Known rows, with every way that one mark hangs from another
Y{T{D{K{F J}}}}: [  2.7   2.5  25.7  -6.6   2.1  25.8  19.9  12.1   9.0  22.4  13.6   4.5
   7.7 -39.5  29.0   0.0 -59.2 -12.2   5.7]
K{F J{T} Y}: [ -1.9  16.8  10.5  19.9 -10.1   1.1  19.9  -8.3  52.7  10.4   9.0   1.4
   3.0 -31.6  32.3 -35.5 -28.6 -21.0  13.1]
Y{T{D{K{J}}}}: [  3.7 -12.9  27.4 -21.9   5.6  35.4  18.7  12.5  -7.8  16.7  11.5   3.4
   9.0 -30.0  24.3   8.9 -54.2  -0.3  14.2]
U{J Y{T}}: [ 31.4 -16.2  12.0 -24.1 -16.0  40.9  35.2  -4.5 -17.3   3.4   2.1   6.0
 -14.3   0.4  20.1  11.8  -4.4  -8.5   6.0]
T{D}: [ 11.7  -1.7  16.2   1.6  -1.9   9.7  17.8   0.6 -21.1  19.0  27.0   2.3
 -12.8  -8.2  15.0   8.5  -4.7   3.1 -28.4]
Y{T}: [  3.6  -0.8   2.9 -26.9  14.0  26.0  26.4   7.7 -15.1   1.9   6.6  -7.6
  19.2  11.9   8.1  10.1 -17.8   3.8   7.6]
K{F J{T{D}} Y}: [  4.3  13.3  29.1  26.3 -16.7   2.2  16.2  -8.3  40.1  21.1  17.2   4.1
 -11.6 -40.5  38.1 -34.2 -30.1 -23.9   1.2]
D{K}: [  2.7  -0.8 -10.2 -14.0  13.6  10.5  17.3   4.4   9.9   6.0  17.2   6.7
  13.9 -18.4  13.9   2.2 -20.4  15.5  -0.2]
D{K{F}}: [  0.5  18.3 -12.0   4.9   9.4  -1.2  19.2   3.2  29.0  14.6  20.3   7.9
  12.7 -30.1  19.9  -9.0 -26.4   1.2 -10.0]
J{K{F Y{T{D}}}}: [ -0.5  32.3  13.4  13.7   0.6   7.5  10.4  -4.7  13.2  29.7  21.9 -11.0
  17.8 -27.3  33.0 -23.1 -16.8 -10.2   8.0]
D{K{J}}: [ -4.8  -9.0  -2.1 -10.0   4.5  19.3  19.6   7.3  20.7   7.3  13.1   9.1
  14.8 -37.9  18.3   3.6 -45.4   5.8   9.2]
U{J K}: [  3.0  -3.5  -2.6   7.6 -15.7  29.9  29.2  -4.9 -17.8  13.9  27.3   0.7
  -6.2 -17.7  19.3   9.1   4.0  -5.3   6.0]
J{T{D{K{F}}}}: [ 13.5   2.2  10.7   4.3  -4.1  17.8  13.5  -5.8  25.8  17.1  21.2   6.3
  -8.3 -29.0  37.0 -18.9 -15.0  -8.7   2.9]
D{K{F J Y} T}: [  8.8  24.8  -1.2   0.4  -6.9   7.5  21.6  -1.8  61.5   4.0  11.0  18.7
   6.4 -49.9  32.2 -27.1 -47.3  -2.1  14.2]
T{D{K{F}}}: [  8.7  12.8  11.9  11.6   2.3   1.7  15.1   3.2  10.8  26.9  30.4  10.3
  -6.6 -37.7  26.0  -5.7 -26.0  -1.6 -25.1]
D{K T}: [ 18.1   4.4 -16.0 -28.0   2.5  26.6  22.1  -0.7  22.1  -6.9  13.0  13.6
   7.3 -15.2  20.2  -0.8 -18.2  16.3  11.1]
D{T}: [ 19.7   7.2 -12.7 -21.7  -4.5  24.7  27.1  -4.0   5.9  -9.1  13.2   6.0
  -1.0   4.4  13.3   3.8  -0.2   7.7  -3.0]
U{Y{T}}: [ 14.7  -5.8   6.6 -37.3   4.8  37.3  15.7  -6.0  -9.5   0.6   5.2   1.9
 -13.4  11.3  21.0   1.5 -15.5  -1.5   9.7]
T{D{K}}: [ 10.4  -5.1  13.6  -5.4   5.0  12.8  13.6   3.4  -6.1  20.4  27.9   9.6
  -5.6 -27.0  20.2   4.0 -20.2  12.2 -15.7]

Rows
[ -6.4  23.2  18.4   7.4   1.7   2.7  25.0   5.8  29.9  13.9   5.7  -1.5
  18.1 -27.3  21.4 -19.6 -49.3 -16.5   8.6] | K{F J Y{T}}
[ -0.3  19.7  36.3  13.8  -3.8   3.8  21.1   5.7  17.3  25.4  13.5   0.9
   2.2 -35.3  27.5 -18.1 -51.6 -19.1  -3.5] | K{F J Y{T{D}}}
[  5.9  -7.8  31.4   6.1 -12.2  15.3  14.5  -7.9  18.7  12.7  13.3   2.8
 -10.0 -26.9  30.6 -22.7 -23.4  -8.1  12.8] | K{J{T{D}} Y}
[  9.2  -6.2  20.6 -24.6  13.1  28.8  17.8  10.5 -15.1  15.0  15.0   1.3
   8.9 -14.4  20.1   7.3 -33.9   8.2   6.0] | Y{T{D{K}}}
[ -1.5   2.9  -2.6   3.8  -4.2  20.7  18.3  -0.7  53.1   8.8   9.2   7.1
  10.8 -46.2  35.1 -18.8 -44.4 -15.5  21.3] | D{K{F J{T}}}
[ 11.1  -4.6  -7.6 -24.5  -6.5  36.0  23.7   2.0  32.5  -6.4   8.2  15.4
   8.2 -34.9  24.7   1.3 -43.6   5.6  20.2] | D{K{J} T}
[  5.4   2.7  19.9  19.0 -19.5  19.9  19.3  -5.5  30.1  18.1  17.3   1.9
 -13.3 -36.8  37.0 -15.4 -31.4 -30.9  -2.2] | K{F J{T{D}}}
[  8.2   9.8  19.4  -9.8  10.4  19.3  18.9   9.6   0.0  21.4  17.5   3.0
   7.8 -23.5  25.1  -0.3 -38.3  -4.2  -2.1] | Y{T{D{K{F}}}}
[  5.4  23.8  11.3  25.1 -12.8   9.2   4.5 -19.0  34.8  26.8  25.4  -7.9
   1.3 -32.8  46.3 -39.8   4.1 -15.3  14.9] | J{K{F Y} T{D}}
[  0.0   9.6  -7.4  -0.8  -2.3  19.3   7.6 -16.9  28.0   5.9  13.1 -12.5
  19.6 -10.1  32.9 -30.9  12.0   1.1  38.0] | J{K{Y} T}
[ -6.5  25.2   9.7  25.6  -5.4 -12.8  22.1   0.2  38.5  17.4  16.0   4.2
   6.7 -36.1  20.6 -22.6 -36.3 -14.4 -10.5] | K{F J Y}
[ 16.3  23.9 -17.2  -9.5  -1.3  15.6  23.2  -1.5  41.1   0.3  15.4  15.4
   5.6 -27.6  26.4 -12.1 -24.2   2.1   1.3] | D{K{F} T}
[ -2.8  12.7   6.2  10.8  -1.6   4.2  15.1  -3.9  62.7  12.1   9.0   8.6
  11.2 -48.6  36.4 -36.0 -43.1  -8.8  24.6] | D{K{F J{T} Y}}
[  0.5  12.9  15.8  -5.2   4.2  18.7   8.6  -4.1  -6.8  21.7  19.0 -12.0
  19.4 -15.1  26.1 -12.1 -11.5   5.2  18.9] | J{K{Y{T{D}}}}
[  1.8  13.6  26.4  21.5  -3.3  -5.2  12.6   2.4  28.9  30.7  25.6  13.3
  -6.1 -57.4  31.4 -19.6 -47.0  -5.1 -12.6] | T{D{K{F J Y}}}
[ -6.1  35.6  -2.7   7.5   7.0   5.9  14.2  -3.9  23.5  19.1  15.4 -13.2
  31.7 -19.6  27.5 -24.7 -14.5  -8.2  18.9] | J{K{F Y{T}}}
[ -6.9  18.3  12.3  -0.2  10.1   5.5  19.7   9.0  42.1  15.4   5.8   6.5
  24.5 -45.2  26.2 -22.0 -62.1  -5.1  20.5] | D{K{F J Y{T}}}
[ -0.2   6.2   2.0  11.7 -13.1  18.2  23.5  -4.6  41.8   7.7   8.5  -1.0
   3.2 -30.0  30.9 -16.2 -29.4 -28.6   9.1] | K{F J{T}}
[  1.7   8.8   6.4 -22.8  22.4   8.7  17.5   7.1  11.8   6.8   8.4   4.3
  25.4 -13.2  15.7 -12.5 -30.4  20.3  21.3] | D{K{Y{T}}}
[ 12.3  11.2  17.5   9.5  -1.7   4.7  10.5  -8.7  33.1  19.2  21.5   7.4
  -7.7 -31.2  37.7 -32.9 -12.7  -3.8   5.8] | J{T{D{K{F Y}}}}
[  1.7  -1.8  39.0  -6.8  -0.4  17.5  19.8   6.0  -3.7  16.8  10.9  -0.9
   4.2 -22.2  20.4  -5.9 -44.8  -3.4   8.1] | K{J Y{T{D}}}
[  9.9   8.2  29.5 -10.4  10.4   7.6  18.2   3.7 -15.8  15.2  16.8  -2.1
   3.1  -1.0  15.3  -7.9 -16.0   8.5  -2.3] | K{Y{T{D}}}
[ -1.3  27.5  -9.3  17.9  -5.6   8.4   8.7 -18.3  47.7  14.2  16.3 -11.1
  18.4 -22.6  40.0 -41.4   5.2 -12.8  28.4] | J{K{F Y} T}
[-23.1  25.7  13.6   7.0   0.9  21.5  10.6  -2.1  23.0  19.3  19.4  -2.4
   5.3 -33.2  34.0 -25.6 -49.4 -19.5  29.4] | U{K{F J Y{T}}}
[-16.4  36.1  -2.5  20.0   3.6  -1.2   7.6 -10.8  19.1  21.1  33.7   0.8
  -6.7 -20.9  28.4 -29.5 -12.3  -7.0   2.6] | U{K{F Y}}
